What can hang from each mark
tovapu: bimerum mafif regi
mafif: gimaz tovapu vulu
gimaz: mafif regi
zulun: bimerum
regi: gimaz tovapu
bimerum: gimaz pumig tovapu
pumig: bimerum

Known rows, with every way that one mark hangs from another
bimerum{gimaz pumig tovapu{mafif}}: [ 19.8  48.0 -18.8   4.8  12.9 -38.7  16.7 -18.8  16.4 -25.5 -18.8   3.9
  -4.7  -0.2  11.1 -30.3   3.2  33.1 -21.6   6.9 -22.4]
zulun{bimerum{pumig}}: [  8.7  15.4  -4.4   3.3  12.8  -4.2   7.8   5.3   0.9  -7.1 -16.7  -7.7
 -12.3   1.6 -14.5   6.1 -17.5  34.8   3.7 -12.5  -0.8]
zulun{bimerum{gimaz pumig tovapu{mafif}}}: [ 21.0  46.1 -15.9  -6.0  14.5 -34.3  10.1  -8.5   6.6 -23.6 -21.2  -2.6
 -18.0  -0.2  -1.4 -21.8  -6.6  49.0 -11.6  -6.3 -19.3]
bimerum{pumig tovapu{mafif regi}}: [ 28.1  44.9 -34.1  18.3   7.9 -31.3  19.8 -14.0  20.9 -18.2 -10.2   9.9
  -2.1 -11.0 -22.8 -42.3   1.4  36.2 -21.9  10.9  -5.9]
zulun{bimerum}: [  0.0  -0.7   3.2 -12.0   0.4   3.8  -5.8  11.0 -10.4   2.5   0.1  -6.6
 -13.3   1.0 -14.1   9.7 -10.2  16.4  10.0 -13.0   3.6]
pumig{bimerum{gimaz}}: [  2.3   2.1  -0.9  -8.1   7.2 -22.8  11.7   6.4 -14.2  -3.6  -3.8 -10.3
  -4.1  16.7   1.4  -9.9 -10.9  13.1  -6.9  -7.8 -10.1]
gimaz{regi{tovapu}}: [  8.0   2.4  24.2  12.2  -5.5  12.2 -12.8 -14.7  -7.2  13.1   3.9   1.0
   0.6  -3.3 -14.6  -6.9   2.6  22.4 -27.2  -3.7  -2.0]
regi{gimaz{mafif{vulu}} tovapu}: [  8.4 -39.4   8.1 -14.9  -2.3  16.1  15.2 -21.3  -5.6 -22.6  -9.3  -2.1
  -0.7  17.0 -10.1 -16.6   8.7  34.6 -40.2  11.3  -0.1]
bimerum{gimaz{mafif{vulu}} tovapu{regi}}: [ 10.6  -6.5  -4.1  -6.8   3.6  -6.1  18.6 -21.9  -5.5 -33.5   9.1   5.7
   6.3  19.7  13.2 -39.1   4.1  38.7 -26.9  25.3 -13.9]
pumig{bimerum{gimaz tovapu{mafif}}}: [ 19.5  32.2 -16.0 -16.3   3.5 -37.6  13.9  -9.8  -7.1 -17.5  -7.8  -3.4
  -5.9   9.7  -1.5 -34.0   1.1  17.4 -13.8   3.2 -15.8]
zulun{bimerum{pumig tovapu}}: [ 18.8  29.3  -1.9  -1.4  10.3 -11.1   9.1 -10.0   6.8 -18.2 -18.4  -1.6
  -6.2  -0.8   0.8 -12.7 -15.3  35.0   8.4  -9.0  -4.5]
bimerum{pumig tovapu{regi}}: [ 21.2  28.4 -17.1  24.0   9.4 -23.7  18.9 -14.4  20.5 -14.4  -8.0   7.8
   6.0  -4.5  -4.4 -37.2  -9.3  34.4  -9.9   6.5  -1.9]
regi{gimaz tovapu{bimerum{pumig}}}: [ 22.6  -3.6   3.1   8.5  14.0 -17.9  16.9  -2.3  20.7  -9.0  -8.0  -0.6
  -3.6  -8.5 -32.9 -29.3 -12.8  38.9 -30.7 -20.5  -7.2]
bimerum{gimaz pumig tovapu{mafif{vulu}}}: [ 24.5  42.3 -22.3  -6.7  14.5 -21.6  28.5 -21.5  19.2 -35.9 -11.7   3.5
  -1.6   0.6  21.5 -28.2   0.4  27.0 -26.1  24.3 -19.1]
regi{gimaz}: [ -2.2 -14.4  -5.7   3.7   6.3 -12.8  -3.2   0.1  -1.2   3.9  -5.3  -3.7
  -8.7   8.3  -5.3   0.6   4.7  12.8 -10.1  -4.8   4.8]
tovapu{bimerum{gimaz}}: [  2.9   2.0   7.5  -8.3   8.6 -15.9   1.5  10.3  -0.5  -5.8  16.3  -0.5
  -2.4  -0.3  -5.2 -14.9  -8.3  11.1  -7.9 -12.4 -18.1]
zulun{bimerum{gimaz{mafif} pumig tovapu{regi}}}: [ 14.4  15.3  -6.2   7.6  12.9 -27.8  14.8 -14.3  -8.2 -30.2 -15.4  -1.6
  -8.0  19.1  -8.9 -36.1 -10.4  81.7 -18.2  -4.3 -17.1]
zulun{bimerum{tovapu}}: [ 10.5  11.3   6.3 -15.5   0.2  -3.0  -4.5  -5.1  -4.2  -9.7  -2.6  -2.1
  -6.8  -1.8   0.6  -7.8  -7.8  17.1  14.7  -9.0   0.8]
mafif{gimaz{regi} tovapu{bimerum{pumig}} vulu}: [ 24.2  20.9   1.8 -16.2  -4.2  28.2  23.6  10.3  31.0 -21.1  12.3  -4.0
   0.2  14.5  -2.7  -1.0 -14.6  27.0 -51.7   1.9  -7.8]
pumig{bimerum{gimaz tovapu{mafif{vulu} regi}}}: [ 26.8  26.5 -30.6 -15.8   4.8 -29.2  31.2  -6.5  -1.9 -22.1  11.1   0.8
  -3.9   7.0 -10.4 -46.1  -5.3  26.0 -27.1  20.5  -7.8]
bimerum{gimaz pumig tovapu{regi}}: [ 17.9  27.3 -12.0  23.9  14.0 -40.4  17.6 -14.2  18.6 -17.6  -7.7   4.5
   2.0   1.0  13.2 -37.8 -10.0  45.9 -15.5   3.7 -14.5]
mafif{gimaz}: [  7.3  -2.8  -1.3 -10.6  -4.3  -2.0   1.9   7.4  14.7  -3.1  -8.5  -8.5
  -7.0  17.4   4.5   8.1   0.9   5.7 -14.5  -1.9   4.3]
regi{gimaz tovapu}: [  7.5 -21.2   6.8   3.0  -0.9  -9.0  -0.1  -6.9   7.2   4.4 -10.1  -3.8
  -6.6  -2.1  -9.7 -10.7   2.6  23.1 -22.4 -10.4   3.6]
gimaz{mafif{tovapu{bimerum{pumig} regi} vulu}}: [ 21.0   1.2 -16.5 -10.2  -4.7  20.6  42.8   2.7  17.9 -40.3  16.7   7.2
  13.2   3.1 -23.0 -37.8 -13.7  42.4 -41.9   9.3 -10.4]

Rows
[  6.1  -2.3   1.0  -6.3   1.4 -19.4   0.4  -9.4 -20.4 -22.4   2.0  -2.1
  -9.3  18.0  -8.2 -32.9  -2.8  60.7 -12.8  -5.1 -12.4] | zulun{bimerum{gimaz{mafif} tovapu{regi}}}
[  2.4   1.0  10.0  -8.8   3.0 -13.0   2.3 -25.2 -11.7 -29.1  -8.3   2.3
   5.3  20.7  21.6 -27.4   9.8  29.5 -14.3   6.7 -22.1] | bimerum{gimaz{mafif} tovapu}
[ 28.2   9.9 -29.5 -23.8  -1.6  -2.1  21.5  20.7  22.6 -13.4  25.6   1.8
 -11.5   3.6 -44.5 -21.8  -2.4  17.1 -41.6  10.7   2.9] | tovapu{bimerum mafif{gimaz vulu} regi}
[ 27.9  41.4 -33.2   6.9  12.7 -31.4  31.2 -15.3  21.1 -30.3  -1.2   8.0
  -2.3  -2.0   2.9 -41.4  -3.1  42.6 -33.9  25.0 -14.5] | bimerum{gimaz pumig tovapu{mafif{vulu} regi}}
[ 19.2  38.4 -10.0   0.1  20.3  -5.9  13.4  -2.4  -0.2 -17.7  17.2   3.8
  -9.5   4.6 -26.7 -17.4  -5.2  38.4 -48.4  11.5 -23.9] | tovapu{bimerum{gimaz{regi} pumig} mafif{vulu}}
[ 17.1  -1.8 -16.0   8.3  14.9 -23.4  13.8 -13.3  -7.3 -24.7 -20.6  -1.1
 -12.7  20.5 -33.6 -34.2  -4.7  80.3 -21.8  -6.4  -0.5] | zulun{bimerum{pumig tovapu{regi{gimaz{mafif}}}}}
[  9.7 -34.6 -12.9 -11.7   8.8   3.7  17.7   2.1  -9.6 -20.9  24.1   4.9
  -2.9  17.1 -45.9 -31.5  -0.7  36.8 -37.1   8.0   1.1] | tovapu{bimerum regi{gimaz{mafif{vulu}}}}
[  5.4 -20.5 -20.3  -5.6 -11.9   6.5  22.0   9.7  20.3  -8.7  14.5   0.7
  -2.8   2.1   5.0  -9.5  -2.8  20.3 -31.8   9.5  10.4] | mafif{tovapu{regi{gimaz}} vulu}
[  9.3  23.5  16.3   6.4  16.1  -8.8  -4.9 -26.1 -25.2 -24.3 -14.6  -4.0
 -10.5  28.9  -4.1 -17.6  -2.3  77.5 -25.7  -3.4 -23.9] | zulun{bimerum{gimaz{mafif regi} pumig tovapu}}
[ 10.0   2.7   3.4 -18.0   4.9 -19.5  15.1 -20.5 -23.4 -28.7 -11.5  -5.1
   5.4  31.0   6.6 -35.1   0.1  31.6 -13.0   2.8 -18.9] | pumig{bimerum{gimaz{mafif} tovapu}}
[ 20.0  27.4 -26.2   4.2  -3.2 -24.2   5.2  -9.4  10.3  -7.7   5.0  10.6
  -2.1 -10.8 -21.2 -39.4   9.1  19.4 -15.4  11.4  -0.2] | bimerum{tovapu{mafif regi}}
[ 19.0  16.2 -16.3  17.2  15.2 -17.7  19.5  10.4  15.7  -7.3  10.7   7.1
   1.4 -10.3 -40.5 -31.4 -18.1  33.1 -15.2  -7.7  -5.2] | tovapu{bimerum{pumig} regi}
[  5.0  -9.5   6.1 -25.0 -14.9  21.6  13.0   4.8   0.2 -26.7  14.3   3.5
  10.1   4.2 -13.3 -23.4   0.6  16.3 -23.0 -10.5 -13.7] | gimaz{mafif{tovapu{bimerum}}}
[ 11.6 -15.8  -7.9 -24.0 -15.0  29.6  29.1   7.4   6.5 -31.7  33.2   7.4
  12.5   2.7 -21.6 -34.6  -5.9  24.3 -35.1   7.7  -6.0] | gimaz{mafif{tovapu{bimerum regi} vulu}}
[ 18.0  -3.7  -9.5 -15.2   3.7 -13.0  31.5 -17.9 -18.0 -32.4   6.1  -0.6
   6.3  29.6  -1.8 -45.8  -5.9  39.2 -26.9  20.7 -11.4] | pumig{bimerum{gimaz{mafif{vulu}} tovapu{regi}}}
[ 10.3  -2.1 -13.5  -6.5 -23.0  -0.2  13.7  20.3  33.1  -4.9   2.5  -6.1
  -3.3   7.8   4.7  -6.3  -3.2  20.0 -30.9  -5.9   6.8] | mafif{gimaz tovapu{regi}}
[ 14.4  29.6  -1.3  10.5  14.2 -30.8  13.8 -18.9  16.0 -22.0 -19.2   0.7
   2.7   4.8  30.0 -24.7  -6.8  30.8  -8.6   1.9 -19.0] | bimerum{gimaz pumig tovapu}
[ 19.9  10.2 -12.4   6.9  13.2 -14.4  32.8 -27.7   4.8 -42.5  -6.5   5.4
   7.0  20.0  12.1 -44.4  -3.6  56.4 -33.4  26.1 -18.1] | bimerum{gimaz{mafif{vulu}} pumig tovapu{regi}}
[ 31.1  24.4  -6.4 -13.1  11.4 -12.1  31.7  -6.2  23.1 -29.3   3.6   3.0
  -3.5 -13.6 -18.8 -35.8 -11.0  36.6 -45.5   2.3 -23.4] | regi{tovapu{bimerum{gimaz pumig} mafif{vulu}}}
[ 29.7  27.5 -21.4 -28.8  -5.1 -23.1  17.4  -1.7   9.0 -16.2 -17.8  -8.0
  -9.2  19.7 -15.1 -23.0   2.7  10.3 -21.5   2.7  -0.1] | pumig{bimerum{tovapu{mafif{gimaz}}}}
[ 27.5  27.8 -24.1 -30.0  -0.6  -3.5  27.5 -12.9  -1.7 -24.8   1.2   2.1
   1.1   3.9 -10.2 -28.2  -1.0  -1.9 -11.7  21.4  -1.0] | pumig{bimerum{tovapu{mafif{vulu}}}}
[ 10.7  14.8   9.4   0.0  -2.8  22.4  10.4  -5.6  -3.4 -23.4   7.7   4.3
   8.1  10.2 -26.1 -21.0  -3.0  45.5 -44.3  -8.2 -19.1] | gimaz{mafif{tovapu{bimerum{pumig}}} regi}
[ 25.5  15.6 -18.5  -3.0  -8.2  -7.3  29.7  24.3  45.6 -17.7   4.9  -2.9
  -0.4   2.0 -19.0 -23.5 -19.1  36.2 -38.7 -16.0  -3.4] | mafif{gimaz tovapu{bimerum{pumig} regi}}
[ 16.5  12.3 -23.9 -12.0   7.0 -16.1  19.9  13.7   5.9 -14.8  34.4   6.3
  -8.8  -7.5 -32.5 -32.2  -4.7  22.2 -33.7  10.2 -13.0] | tovapu{bimerum{gimaz} mafif{vulu} regi}
